Each row comes from the steps of one path. Every step used is in the known rows, and no mark comes twice. Write the path behind each row, first mark first.
Known rows:
v/b/d/q: [ 20.0 -12.3 -35.7 -28.0  16.2  -7.9 -12.1  -8.5 -12.3  -7.9 -24.7 -14.3
  13.0   3.5  18.0  -5.4 -17.7  23.5 -22.9 -33.2 -73.9]
x/q/b/d: [ -6.8  -4.9  19.1  23.5  -3.4 -19.6 -10.7  15.6  -8.2  -2.8  -9.5 -12.2
  -2.5   0.6  20.3  -9.3 -17.7   8.6  -3.4  -9.3   0.3]
z/d/q: [  3.6   6.8 -12.1 -27.6   6.9  14.2  -7.1 -15.5  23.2  10.4  -2.5   0.7
  -7.5  -3.2  -2.3  -1.0   6.4  11.0  11.8  -7.7  -4.3]
v/b: [ 33.2   1.0 -15.0   7.5   9.8 -24.4  -1.8   1.8  -5.2  -3.9  15.2  -3.8
   6.9  -8.3  15.5  16.8 -10.4  14.3 -21.1 -11.2 -36.8]
d/v/x/q/b/z: [  3.0  16.1   1.6  12.0   0.4 -15.8  31.5  -6.0  -5.9 -11.3  15.8  -2.7
   1.6  11.3 -18.1   0.3  16.5 -25.7  27.1 -11.3  39.3]
b/d: [ 18.6 -26.0 -12.0  -9.8  -1.2 -10.2  -3.4   4.4  -8.8  13.4   4.4  16.0
 -14.4   1.6  25.9  -1.7 -27.5  12.2 -19.8   2.9 -27.1]
x/q/z: [ -7.7   9.5  17.1   6.2   7.3   5.3  12.7  34.6 -24.9  26.0   5.4  -0.6
   8.6  21.6   9.3   1.0   0.1   0.1 -22.4 -19.9  -9.2]
q/b/z/d/v/x: [  0.9  -3.1   6.8  19.2  -9.4   2.0  12.3 -26.9  16.2 -26.0   7.9  17.4
 -12.6 -20.3 -43.5  -2.9   1.9 -34.7  53.9   7.1  65.1]
x/q/z/d: [-20.3   2.8  35.6  24.2  -7.9  11.8  -0.4  31.4  -5.0  15.2   3.0  12.2
   0.6   6.7  -6.8  -1.6   7.7 -11.3   4.3 -15.4  21.1]
z/d/v/b/x: [ 19.6  -4.9 -28.0 -21.7   3.7 -15.0 -35.9 -24.4  39.3 -20.8 -16.8   8.1
 -17.6 -10.4 -20.7   8.1  33.7 -22.6  -4.8   3.0  -5.2]
q/z/d/v/b: [ -7.5  -9.2   0.1  -5.2  10.1  18.6 -25.6   7.6   5.3  -6.0  -3.3  11.9
  18.6 -19.5 -25.4  11.9  16.9 -10.1  -0.6  -3.6  -4.5]
x/q/b/d/v: [-17.3  -5.7  -0.1  -8.8   7.3 -10.0 -22.5   9.5   4.8   1.6  -6.5  -5.8
   5.1   3.2  10.8  -2.3   7.9   4.5  -2.3   7.7  -1.3]
z/d/v/q: [-21.9  -7.2 -11.0 -25.7 -18.2  14.1 -25.6  -8.8  30.8   4.4  20.7  15.2
   9.2 -10.9  10.3  17.1  32.8  20.7  -3.5  47.2  -7.7]
v/q/b/d: [-14.2 -20.8   4.9  17.9 -20.7  -4.1 -20.4  -6.1  -7.7 -16.1 -16.7 -12.9
  14.2 -14.9  25.4  -7.2 -28.0  37.5 -13.7  25.8 -23.9]
b/z: [ 21.1 -10.3  -9.1   3.5  12.1 -12.8  33.1   5.3 -12.4   3.1  12.5   3.6
 -27.3   6.9  11.1  -6.0  -5.2  -6.4  -2.9  -2.2  -6.8]
x/q: [ 11.9  12.6   3.2   0.6   1.8 -22.1   9.1  19.3  -2.0  21.9  24.7   2.0
  -6.2  19.9  28.4   9.4   7.8  10.8 -14.9  -8.7 -11.4]
q/z: [  4.3  -3.9   3.9  -3.1  10.6  16.9   9.4  15.4 -22.2  21.8   1.0   7.1
   6.1   2.2   1.5   1.7 -17.8  -1.2 -22.0  -2.3 -11.6]
q/z/d/v: [-16.4 -10.7   3.8 -21.5   7.7  33.5 -15.2   9.0  12.2  14.8   3.6  21.5
   3.0  -9.6 -23.5   4.3  15.7 -13.9   5.0  17.3  17.5]
z/d: [ 11.1  -6.2   6.7   4.7  -9.3  -3.1  -7.3  -1.8  21.1   7.0  18.5  19.8
 -18.0 -11.9   2.3   7.8  -3.4   3.2  10.1  10.3  14.2]

Which path is each row?
[-20.8   6.6  -9.7 -16.3  -2.6  11.4 -21.7 -12.3  14.1  -6.8   4.9 -17.6
  28.3 -15.2  11.6  13.2  15.2  28.7  -9.3  47.6 -11.1] => d/v/q/b
[  4.6 -18.5   5.1  15.6  -0.1  -8.1 -13.9  -2.8  -6.2  -7.3 -14.5  -4.9
  -6.2 -15.3  10.9 -10.4 -37.4  10.1  -2.7   4.7  -5.1] => q/b/d
[-27.3  -4.8 -13.5 -37.0   1.3  34.2  -8.5  12.3 -11.6  17.5   3.7  -0.9
  33.6   7.0   6.5  10.0  20.5  17.7 -31.3  33.9 -35.3] => d/v/q/z
[ 28.3  18.6  -2.3  10.7 -16.6 -24.4  25.8   4.7  -6.7  16.2  37.7  17.0
   3.2  24.7  10.3  19.7  -5.0  -1.2  -0.1 -24.6   6.8] => v/x/q
[ 20.7  -8.5 -30.1 -15.2  27.5 -17.4  14.0   0.9  -6.3 -15.4  11.0  -1.7
  -3.9  -3.5  -0.5   3.9  21.0  -7.0  -8.2  -2.3 -31.9] => d/v/b/z
[ 18.8   8.5  -7.2   3.2   4.2 -13.2 -12.2 -26.1  14.6 -10.3 -31.6 -19.7
 -24.6  -6.0  -8.8 -11.0 -11.5 -13.0  -6.4   3.3  12.9] => q/b/x
[  0.2   9.9  40.1  64.7 -24.1 -18.1  28.4  -4.5   3.7 -27.2   7.0   5.1
 -16.8  -2.5 -25.1  -7.7  -6.9 -34.0  53.4 -23.9  71.4] => v/x/q/b/z/d
[ -2.9  21.3  17.8  24.6   4.5 -18.6  -0.7  12.2   1.3   2.5   5.6 -19.8
   0.8   0.0  11.6   4.1  -4.4  11.3  -0.4  -4.0  12.6] => x/q/b
[ -3.6  10.7 -10.1  -8.7  26.3   8.1  23.0 -16.4 -10.8 -11.6 -28.3 -36.8
  -9.5  -3.9  -9.7 -25.9  -8.6   1.9  15.7 -15.7  -6.2] => d/q/b/z
[-27.8  -9.6  30.6  46.2 -21.5   1.4   4.2  -9.6   9.9 -34.7 -11.8 -11.7
  -8.9 -25.5  -4.9 -15.6  -1.8   5.7  26.8  24.3  28.0] => v/q/b/z/d
[ -4.7 -11.5  -6.9 -20.7  -8.4  10.4   5.7  20.3 -28.0  18.1   6.6  28.2
  20.0  33.3  -7.0   3.6  -0.8 -20.4  -8.5 -21.6  -5.5] => b/d/v/x/q/z
[  7.8  11.9  -1.9  -6.0 -21.8  -6.8  -0.6  -2.3  26.8  11.9  41.0  32.3
   0.2  13.8 -12.3  23.6  29.5 -18.7  24.7  -3.1  38.6] => z/d/v/x/q
[  6.2 -17.3  12.0  18.6  -1.0  -8.5  18.9   2.4   7.0  -6.3   9.8  17.8
 -37.0 -10.2  -5.1  -9.0   1.0 -18.6  24.1   2.4  23.6] => b/z/d
[ -5.1  11.7  23.1  35.5  10.0 -22.4  27.5  14.9 -12.6 -11.7  -2.1 -23.5
 -16.9   2.1   6.8 -15.4   0.0  -8.1  13.2 -13.9  20.8] => x/q/b/z
[ 15.7  27.6  13.5  34.8 -17.0 -19.7  14.7  -3.2  -4.7  -2.5  16.7  -3.3
  11.9   7.3  -3.0  12.6 -18.4  -4.8  16.3 -18.6  32.5] => v/x/q/b
[-30.7 -11.0  25.1  17.2 -24.8  29.6 -12.3  12.3  -2.7   3.4  -4.3   9.8
  17.7  -9.3  -1.9   1.4  -1.3  13.3  -8.1  20.6  -2.7] => v/q/z/d
[-16.4  -4.0  10.4  26.5  -6.2  -3.9  15.3  -4.8 -11.6 -23.7 -10.9 -22.8
   0.2 -12.9   9.8 -12.2  -8.0  17.8   1.7  21.2  -2.2] => v/q/b/z
[ 18.4  15.7 -12.3 -14.3  -2.8 -27.9   2.8  -0.7   8.1  12.5  -8.7  -6.2
 -27.8  30.7  12.8  -2.3  19.1 -12.6 -24.6 -15.0  -9.1] => b/x/q
[ -8.6 -16.1 -17.1 -39.2  16.4  35.1  -0.4   6.9 -30.5  18.6 -37.0  -3.7
   9.6  14.7  -0.1 -21.9 -25.0   6.4 -22.6 -27.9 -49.6] => b/d/q/z
[-12.3   8.2 -24.5 -28.2  -5.5   3.3 -30.1 -31.7  25.1 -16.9 -29.9 -23.3
   3.8  -4.3  -1.4  -0.4  24.3   6.2 -18.1  40.6  -8.8] => d/v/q/b/x
[  1.4  19.9 -13.0 -20.9  20.8  13.9  -2.3 -20.0   4.3   1.1 -21.3 -31.4
  10.3  -7.9  -2.0  -6.4 -14.2  21.0   3.4  -8.0 -13.3] => d/q/b
[ -3.5   9.4 -14.7 -38.0  23.6  36.3  10.3   2.8 -21.6  26.4 -21.2 -11.8
  16.8  14.9  -4.5 -10.6 -10.5   7.5 -17.3 -22.1 -33.8] => d/q/z
[  0.8  -6.4  -0.2  -8.9 -12.0  31.5  -1.4  -8.0   5.1  10.7  15.8  38.0
  15.0  -1.6 -38.0  15.5   4.0 -28.5  20.1   2.9  35.4] => q/z/d/v/x
